Each row was made from one walk, in order. Every step used is in the known rows, and no mark comes twice. Write each row's walk.
In the rows, 128 means zero.
Known rows:
telito -> lemu: [134 129 137 127 114 127 124 135 129 123 129 129 153 126 127 111 140 107
 127 123  96 129 141 137 128 146 130 129 131 120 131 119 129 137 132 137
 115 129 136 130 128 129 120 143 131 126 115 128 120 128 122 121 132 110
 160 129 129 146 129 123 126 129 148 127 129  89 122 136 130 147 123 115
 123 122 119 128 122 117 116 131 145 126 119 126 119 124]
pofebav -> telito -> lemu -> pumigil: [131 122 136 138 119 145 134 131 131 124 118 133 146 122 138 116 147 115
 126 124  79 140 148 153 135 154 154 125 136 117 121 127 131 141 126 144
 113 157 123 129 119 139 104 135 151 137 105 119 118 133 134 122 120 114
 140 133 120 157 127 118 139 131 132 133 128 153 125 143 129 120 100 111
 136 122 120 128 126 128 116 108 141 138 112 146 112 121]
pumigil -> pofebav -> ruparu -> lemu -> telito: [136 118 132 147 130 131 153 129 113 129 138 124 158 125 135  89 113 128
 132 130 146 100 134 131 113 119 126 130 134 110 116 131 134 143 124 120
 127 140 151 120 178 137 160 115 131 120 116 141 138 117 142 120 122 127
 101 130 136 172 123 132 139 142 112 117 129 138 116 153 125 203  95 131
 133 134 130 113 193  97 112 109 136 138 124 144  95 141]
telito -> lemu -> pumigil -> pofebav -> ruparu -> vogek: [137 104 122 142 142 138 144 134 108 147 138 103 129 105 144 103 132 120
 116 125 104  95 144 137 131 141 131 127 135 122  84 139 124 155 150 127
 117 129 169 114 158 128 119 123 160 129 120 129 119 149 141 105 106  97
 178 131 125 144 136 113 145 154 137 118 128 119  96 145 132 232 105 124
 151 123 123 126 167 117 107 145 153 119 124 147 106 128]
vogek -> telito: [126 120 135 153 130 120 129 131 131 132 133 132 141 139 123 122 132 128
 132 130 127 128 118 134 123 131 133 130 134 154 139 127 142 133 128 128
 132 116 119 138 157 130 130 129 142 122 130 122 130 141 136 117 129 127
 101 122 138 129 125 132 134 143 115 130 129 134 146 132 126 143 147 119
 127 131 128 135 145 133 128 131 123 129 122 140 111 124]
ruparu -> vogek: [134 120 126 130 147 126 116 130 117 126 129 118 130 123 133 127 130 117
 117 128 127 137 130 130 126 141 109 125 124 131 118 138 121 133 131 128
 136 102 158 131 128 128 130 131 139 126 134 115 121 160 127 127 115 120
 129 126 133 126 128 130 133 130 138 128 123 108 141 127 129 149 129 121
 138 135 131 130 125 140 123 149 138 111 130 123 121 138]
duvis -> lemu -> pumigil -> pofebav: [128 104 125 127 133 140 151 126 124 167 160 109 149 114 130 136 140 152
 123 128 137  84 138 128 120 131 138 127 137 109  93 141 121 131 133 119
 106 135 149 118 131 133 129 115 153 133 123 161 126 100 148 115 120 130
 135 128 114 122 129 128 123 125 103 119 119 145  91 149 129 188 123 117
 130 121 136 115 141 110 100  95 134 137 127 138 131 122]
pumigil -> pofebav -> telito -> lemu: [129 130 132 142 118 130 151 127 123 132 143 123 150 126 133 121 133 117
 136 123 117  83 135 154 141 140 137 127 145 135 118 129 147 139 123 146
 118 160 120 136 132 127 118 134 135 125 125 133 113 136 142 111 120  98
 154 119 131 154 127 137 146 125 126 138 128 165 138 141 126 194 100 122
 126 121 115 127 120 108 110 109 157 130 111 159 104 123]
ruparu -> lemu -> pumigil: [126 113 128 142 124 141 128 132 120 131 108 132 131 121 126 115 132 129
 108 129 110 134 145 116 125 137 130 124 129  89 113 139 124 133 128 123
 125 121 144 126 132 144 142 119 145 133 104 131 136 144 114 127 116 147
 124 129 112 149 126 126 123 138 123 128 114 140  82 144 137 115 117 113
 140 130 134 111 128 141 114  85 135 139 131 122 129 133]
ruparu -> pofebav: [127 119 129 122 131 121 122 128 123 124 156 121 123 123 127 129 126 123
 122 128 136 120 137 145 130 125 133 126 130 120 116 120 130 135 129 124
 136  69 141 132 115 125 134 117 131 127 140 113 133 143 128 140 119 116
 136 130 131 149 129 129 129 127 132 130 137  72 114 128 135 194 128 120
 134 130 132 129 118 133 122 134 130 115 128 123 124 125]
ruparu -> lemu: [128 129 132 133 119 129 130 131 126 125 115 130 149 126 125 121 123 109
 120 129 131 137 138 117 121 135 119 128 128 109 116 138 127 132 124 125
 137 116 138 133 124 135 144 119 129 127 114 122 134 146 113 130 119 138
 123 126 133 142 123 137 132 128 124 132 121 131 108 137 133 106 125 121
 128 132 127 120 132 128 117  99 144 132 129 119 120 133]
telito -> pofebav -> ruparu: [133 149 128 138 124 125 132 133 120 117 140 125 120 141 137  91 131  95
 137 135 164 134 132 148 123 108 157 133 135 161 122 133 126 126 129 118
 123 130 130 116 110 127 116 139 137 126 134 111 123 130 142 126 140 129
 129 105 138 151 133 125 138 137 124 114 140 136 107 124 133 142 120 132
 132 117 124 128 172 150 135 151 145 128 126 145 113 115]
vogek -> pumigil: [130 109 126 141 119 128 138 128 129 128 126 142 159 123 132 134 142 137
 132 130 118 118 137 132 121 125 131 127 136  68 136 129 142 131 153 120
 139 134 152 129 130 127 133 131 130 133 129 124 130 124 121 128 118 126
 132 108 114 115 128 124 139 143 118 130 137 132 130 129 132 110 136 118
 140 127 128 130 157 137 120 140 135 126 124 139 142 107]
lemu -> telito -> pofebav -> ruparu -> vogek -> pumigil: [146 119 127 166 144 134 130 133 109 112 136 129 139 135 151  81 142 106
 133 138 153 141 150 154  99 131 141 126 135  93 147 129 129 132 161 112
 130 109 204 126 153 133 150 139 144 129 130 105 123 134 142 130 123 116
 120  98 126 157 135 123 150 156 133 119 141  95 146 137 141 164 110 121
 152 136 134 126 202 179 122 193 134 119 117 149  98 117]
vogek -> duvis -> lemu: [135 126 131 110 127 105 136 142 129 137 152 120 185 129 134 130 151 130
 135 123 119 137 118 120 106 136 133 132 136 163 126 132 124 128 121 121
 109 117 160 128 106 125 128 123 141 130 125 147 126 114 138 123 124 136
  93 122 125 108 127 142 140 130 105 123 126 109 129 128 130 112 146 104
 103 124 126 116 153 127 116 132 132 127 128 139 121 115]
lemu -> pumigil -> pofebav: [125 105 116 143 129 146 143 123 117 159 132 114 107 114 128 135 130 158
 117 129 135  84 135 137 134 132 137 124 132 108 108 135 124 130 136 125
 122 137 133 114 145 135 132 109 147 135 120 150 123 119 134 115 111 124
 143 133 108 133 130 113 132 133 117 128 120 161 103 139 126 206 112 128
 145 124 133 118 138 106 109 105 118 144 125 142 132 123]
duvis -> lemu: [130 121 133 118 130 132 130 132 132 134 150 123 164 127 130 128 137 120
 133 125 125 135 126 122 112 129 127 130 133 131 119 134 124 129 125 124
 115 128 142 127 113 124 123 132 132 127 128 143 130 114 139 134 132 136
 129 130 130 104 127 145 121 119 110 124 116 124 119 136 129 121 137 119
 116 127 129 124 138 121 120 123 141 121 130 129 126 121]
vogek -> duvis -> lemu -> telito -> pofebav -> ruparu: [146 137 142 120 127 115 143 144 123 116 160 119 177 138 148  77 152 122
 146 136 147 142 133 152  85 118 161 135 137 185 139 122 120 125 120 110
  95 117 174 118 138 133 136 137 153 128 123 133 121  83 156 125 139 129
  70 118 134 164 132 140 153 138  98 113 135  88 129 135 131 147 121 108
 110 118 124 113 199 142 124 165 135 133 119 157  80 114]
pumigil -> pofebav -> ruparu -> vogek -> duvis: [138 127 116 135 147 101 152 141 102 144 151 102 159 120 145 106 124 138
 128 125 141  81 116 125 125 115 120 129 140 185  87 138 131 147 131 116
 126 110 171 120 150 123 135 117 151 120 137 132 126 151 144 106 109 107
 106 111 130 129 132 131 162 146 118 118 134 125 130 127 130 198 121 132
 124 131 124 122 190 113 120 162 137 115 130 163 102 122]

Which walk is each row?
[153 126 140 129 148 110 124 148 108 127 156 112 168 134 142 104 162 101
 125 135 145 143 139 152  83 142 132 127 133 181 153 126 118 121 124 114
 102  79 216 135 131 135 151 139 155 133 130 125 113 114 152 126 120 118
  78 125 133 161 131 139 146 133 116 126 122  58 154 128 138 161 125  95
 115 129 129 114 150 160 108 165 136 119 119 135  92 130]
ruparu -> vogek -> duvis -> lemu -> telito -> pofebav
[132 120 128 156 113 136 159 132 126 141 141 135 166 122 141 129 139 126
 141 122 112  83 139 167 135 140 140 127 154  81 124 126 158 142 152 137
 121 172 149 141 118 125 122 133 132 128 123 123 118 130 142 109 116  96
 155  97 115 139 128 131 157 139 123 140 136 168 142 146 133 171 110 113
 136 123 116 129 140 115 106 124 153 135 110 168 123 114]
vogek -> pumigil -> pofebav -> telito -> lemu
[128 129 128 150 129 127 153 128 116 137 140 116 162 121 133 105 107 119
 130 126 154  85 131 118 130 117 125 131 136 128  89 142 135 143 120 116
 131 141 137 123 145 131 142 112 134 120 124 139 141 151 135 111 125 125
 134 112 138 150 123 140 146 143 112 111 127 158  97 144 129 174 112 138
 129 129 127 118 174 103 118 108 148 134 130 149 111 126]
pumigil -> pofebav -> ruparu -> lemu
[132 112 134 126 118 145 123 132 126 133 114 128 122 115 133 115 144 130
 115 126  83 137 140 141 127 150 142 128 132 113 130 122 130 137 143 134
 110 137 140 118 133 136 111 133 148 135 108 134 120 124 116 118 120 121
 161 132 116 146 132 115 124 143 141 130 125  92 106 144 129 146 118 112
 140 123 121 122 127 132 111 115 135 131 116 124 125 127]
telito -> lemu -> pumigil
[135 121 119 133 149 124 145 128 103 139 158 102 133 118 137 110 118 124
 127 128 152  82 126 127 133 123 113 128 133 148  85 142 126 141 134 118
 131 128 158 120 143 121 128 125 141 122 145 129 127 156 145 115 116 107
 148 119 140 130 134 130 146 143 124 115 129 145 127 132 129 218 115 141
 138 132 129 131 179 112 119 162 144 112 130 150 112 131]
pumigil -> pofebav -> ruparu -> vogek
[141 106 123 129 146 120 152 146 102 155 144 104 148 108 152 100 137 124
 117 120  87  97 130 139 128 147 134 127 142 158  90 137 126 157 140 126
 108 116 187 113 149 128 123 123 172 129 115 136 118 145 135  96 104  93
 139 130 124 140 136 119 165 159 122 116 126 116  93 141 135 218 113 122
 134 124 117 116 187 121 104 161 150 123 117 155  98 115]
telito -> lemu -> pumigil -> pofebav -> ruparu -> vogek -> duvis
[148 108 131 122 157 110 151 142 103 142 163 101 189 119 146  97 139 137
 136 130 135  90 114 136  95 124 122 128 138 172 119 130 126 145 135 117
 110 118 209 120 163 127 150 122 165 126 133 152 129 114 165 116 113 112
  82 125 131 143 131 149 155 141 102 112 124 111 136 141 131 215 113 111
 113 134 128 116 213 113 107 170 139 117 122 154  83 137]
pumigil -> pofebav -> ruparu -> vogek -> duvis -> lemu -> telito
[133 112 129 119 129 125 135 140 126 146 151 119 175 119 138 133 161 147
 125 125 104 134 127 127 105 141 149 130 139 145 118 133 115 130 117 118
 101 121 164 118 107 135 123 111 160 140 115 154 129 105 138 120 120 141
  89 129 108 117 127 132 132 138 106 120 126 116 103 135 134 115 141 106
 117 122 131 112 152 140 115 114 125 134 126 141 123 115]
vogek -> duvis -> lemu -> pumigil
[138 119 145 150 140 116 128 142 117 113 138 127 173 129 137  82 131  93
 132 125  93 143 132 140 122 147 127 130 138 154 123 135 137 153 133 134
 116 116 152 132 161 126 118 146 153 117 119 100 126 173 140 115 121 101
 147 117 156 145 136 128 147 156 139 121 135  92 142 143 132 179 140 109
 132 137 120 142 184 146 124 171 163 110 119 144  86 124]
pofebav -> ruparu -> vogek -> telito -> lemu
[138 134 140 144 130 133 125 130 123 122 126 130 108 141 134 100 136 108
 131 137 163 137 148 160 107 131 145 127 128 136 164 118 131 109 133 122
 119 114 153 127 142 138 148 136 135 132 125 115 116 102 140 134 132 129
 106 125 130 175 128 123 131 128 134 133 133  94 142 129 128 172 106 124
 130 125 127 119 128 149 122 130 125 138 113 127 107 127]
lemu -> telito -> pofebav
[139 103 131 167 125 131 160 131 118 136 127 137 172 121 140  90 130 134
 137 132 143  88 140 132 107 122 128 127 142  67 127 132 148 142 151 116
 135 147 176 125 188 139 166 115 134 124 113 137 140 115 137 115 114 125
 119 105 122 154 121 134 154 155 111 121 133 155 125 156 131 163 105 126
 144 136 128 113 223 111 109 125 135 142 119 152 105 127]
vogek -> pumigil -> pofebav -> ruparu -> lemu -> telito
[133  93 124 170 161 128 149 128 107 155 146 110 155 118 138 101 130 140
 118 128 135  85 122 137 129 130 134 126 139 144  84 144 128 147 129 116
 129 117 160 114 172 131 130 109 172 121 127 125 127 157 154 102 112 111
 132 114 130 142 133 115 147 167 107 115 126 145 120 147 131 239 131 124
 154 138 132 136 193 126 116 136 127 125 124 160 101 128]
lemu -> pumigil -> pofebav -> ruparu -> vogek -> telito
[132 141 142 169 118 123 134 138 120 114 136 134 168 148 132  73 133  78
 135 134 163 137 138 139 114 125 154 136 141 162 122 140 139 132 115 111
 125 124 129 131 131 135 144 128 146 119 118  99 134 155 139 114 135 140
 112 102 152 172 123 130 147 152 109 120 132 132 113 140 137 150 135 120
 131 127 126 123 180 149 126 131 147 137 119 148  81 120]
vogek -> telito -> pofebav -> ruparu -> lemu
[128  97 137 169 122 138 157 130 123 151 142 123 156 120 137  90 139 133
 129 126 101  80 137 152 130 134 157 132 146 139 100 133 146 152 141 130
 103 146 129 117 175 130 116 127 170 120 108 134 125 134 147  90 119 103
 154 118 125 161 132 116 154 164 117 118 130 138 101 154 127 230 130 115
 140 121 118 130 186  96 105 121 151 138 110 159  94 111]
vogek -> telito -> lemu -> pumigil -> pofebav -> ruparu
[127 104 119 129 136 139 153 127 117 158 157 108 151 112 141 111 130 149
 132 128 137  88 129 128 118 119 151 129 134 112  80 145 125 143 127 115
 106 150 141 109 136 128 115 115 158 125 123 162 132 108 151 118 125 129
 146 120 117 121 130 131 139 134  98 107 126 147  80 150 129 192 119 127
 134 119 133 119 176 102 108 115 143 136 131 156 123 124]
duvis -> lemu -> pumigil -> pofebav -> ruparu
[126 115 124 153 132 140 154 123 120 152 138 117 127 119 136 140 127 148
 124 129 137  87 130 148 144 130 150 121 139 117 105 132 132 133 116 131
 124 161 132 124 132 137 115 114 156 135 126 136 123 127 154 117 110 121
 125 121 106 148 125 121 148 129 111 133 127 210 126 141 129 180  98 126
 144 126 128 124 133 108 116  98 124 147 118 165 126 127]
lemu -> pumigil -> pofebav -> telito
[127 129 131 132 130 124 128 124 123 117 157 131 136 129 127 125 121 118
 132 125 134 132 132 160 135 128 147 124 135 129 119 127 136 137 113 133
 146 102 132 138  95 127 122 125 134 127 139 105 131 155 144 141 113 112
 112 123 132 160 127 137 140 124 122 136 142 128 136 129 139 173 112 120
 130 132 126 136 119 139 127 115 136 122 124 139 117 133]
ruparu -> pofebav -> telito
[128 124 143 183 119 136 135 134 123 126 124 132 155 135 135  69 139  96
 119 135 144 142 152 138 115 133 171 132 136 142 109 142 129 135 126 109
 122 121 140 122 131 142 133 119 168 126 109 107 131 151 136 111 120 147
 109 108 132 184 126 116 142 160 113 117 135 129  98 147 138 160 131 112
 143 126 129 119 185 158 119 107 150 145 115 151  96 119]
vogek -> telito -> pofebav -> ruparu -> lemu -> pumigil
[129 115 116 154 127 128 159 130 126 145 144 126 154 117 142 114 126 142
 140 132 149  77 127 133 130 112 140 132 146  86 108 133 146 142 150 116
 134 157 154 118 142 122 125 122 134 124 134 138 129 122 143 106 122 114
 145  98 120 122 133 130 166 154 112 115 141 177 117 135 134 166 127 130
 146 126 130 129 197 105 122 144 139 133 124 164 128 106]
vogek -> pumigil -> pofebav -> ruparu
[133 112 130 167 152 118 147 128 113 145 152 112 153 130 136 105 120 127
 130 129 156  81 115 139 129 126 120 128 135 167  96 141 139 146 128 123
 135 115 148 129 175 122 138 127 153 115 139 120 128 164 153 108 114 108
 128 108 145 139 134 131 151 153 114 117 130 153 143 142 129 237 141 131
 138 139 131 139 185 116 121 155 146 111 123 155  93 128]
pumigil -> pofebav -> ruparu -> vogek -> telito
[141 120 129 124 148 119 131 144 111 137 160 106 167 121 154  97 150 113
 122 130 139 145 134 141  99 128 157 129 136 175 103 144 108 136 127 106
 101 101 198 114  94 136 127 121 174 132 127 127 123 135 149 124 118 133
 102 106 126 142 138 131 150 149 111 110 129 101  99 129 142 157 131 108
 128 125 125 114 189 174 114 163 152 119 126 151 106 108]
telito -> pofebav -> ruparu -> vogek -> duvis -> lemu -> pumigil
[150 127 138 137 152 132 127 135 116 110 164 111 160 133 142  80 145  90
 134 138 158 148 140 151  88 124 140 127 125 146 129 135 115 129 130 117
 108  97 198 122 137 130 137 145 151 122 130 121 121 121 158 139 137 126
 115 123 145 161 137 133 132 134 121 109 129  71 131 141 134 181 109 122
 127 131 130 122 184 159 123 170 153 113 124 133  92 138]
duvis -> lemu -> telito -> pofebav -> ruparu -> vogek
[127  95 138 163 122 141 146 132 121 158 136 127 152 122 130 114 146 132
 116 128 102  79 144 151 130 144 139 129 145 126 126 125 145 139 137 133
 110 127 136 128 170 136 127 126 162 128 111 135 118 124 140  90 109 110
 154 124 119 157 126 113 136 147 120 135 120 119 111 149 127 228 131 115
 138 126 124 127 150 105  93 108 142 141 105 147 105 120]
vogek -> telito -> lemu -> pumigil -> pofebav
[137 112 137 159 139 121 146 136 113 136 152 113 171 126 134  94 124 107
 131 126 120  90 125 150 125 134 119 131 145 159 103 137 142 155 140 130
 118 128 153 133 176 122 133 137 159 111 125 114 122 170 148  97 113  94
 162 109 149 145 134 130 156 164 132 120 129 106 138 146 132 252 133 117
 135 133 123 138 174 111 111 161 168 117 116 155  82 123]
pumigil -> pofebav -> ruparu -> vogek -> telito -> lemu
[136 108 130 153 130 129 152 134 111 140 140 126 169 118 140 131 139 111
 128 125 103  84 137 157 134 148 117 123 154  85 120 132 151 144 145 134
 130 143 185 142 135 126 121 141 145 127 127 111 108 165 140 110 103  91
 165  98 120 136 132 135 166 139 134 139 131 164 157 147 138 172 113 118
 147 131 109 132 145 136 100 146 156 123 113 159 112 124]
ruparu -> vogek -> pumigil -> pofebav -> telito -> lemu
[124 118 131 165 124 142 151 124 116 149 124 120 140 118 133 128 125 133
 117 128 130  93 143 131 137 133 142 123 143 102  98 144 140 133 109 124
 125 152 137 128 127 145 138 105 150 133 109 133 129 148 139 115 110 132
 120 119 113 160 120 126 138 130 114 132 125 206 109 151 132 168  97 121
 145 131 126 111 130 107 103  60 140 148 121 155 117 133]
ruparu -> lemu -> pumigil -> pofebav -> telito
[137 100 141 153 144 133 130 139 116 127 127 125 162 123 142  83 144 110
 120 126  80 143 139 144 120 149 138 129 134 137 108 138 131 157 136 132
 118 112 158 120 161 133 118 137 172 124 109 110 125 165 135 115 118 105
 148 120 133 153 136 109 141 168 131 116 129  91 116 149 134 186 134 108
 149 134 122 136 181 142 123 158 150 118 113 142  93 123]
pofebav -> ruparu -> vogek -> telito -> lemu -> pumigil
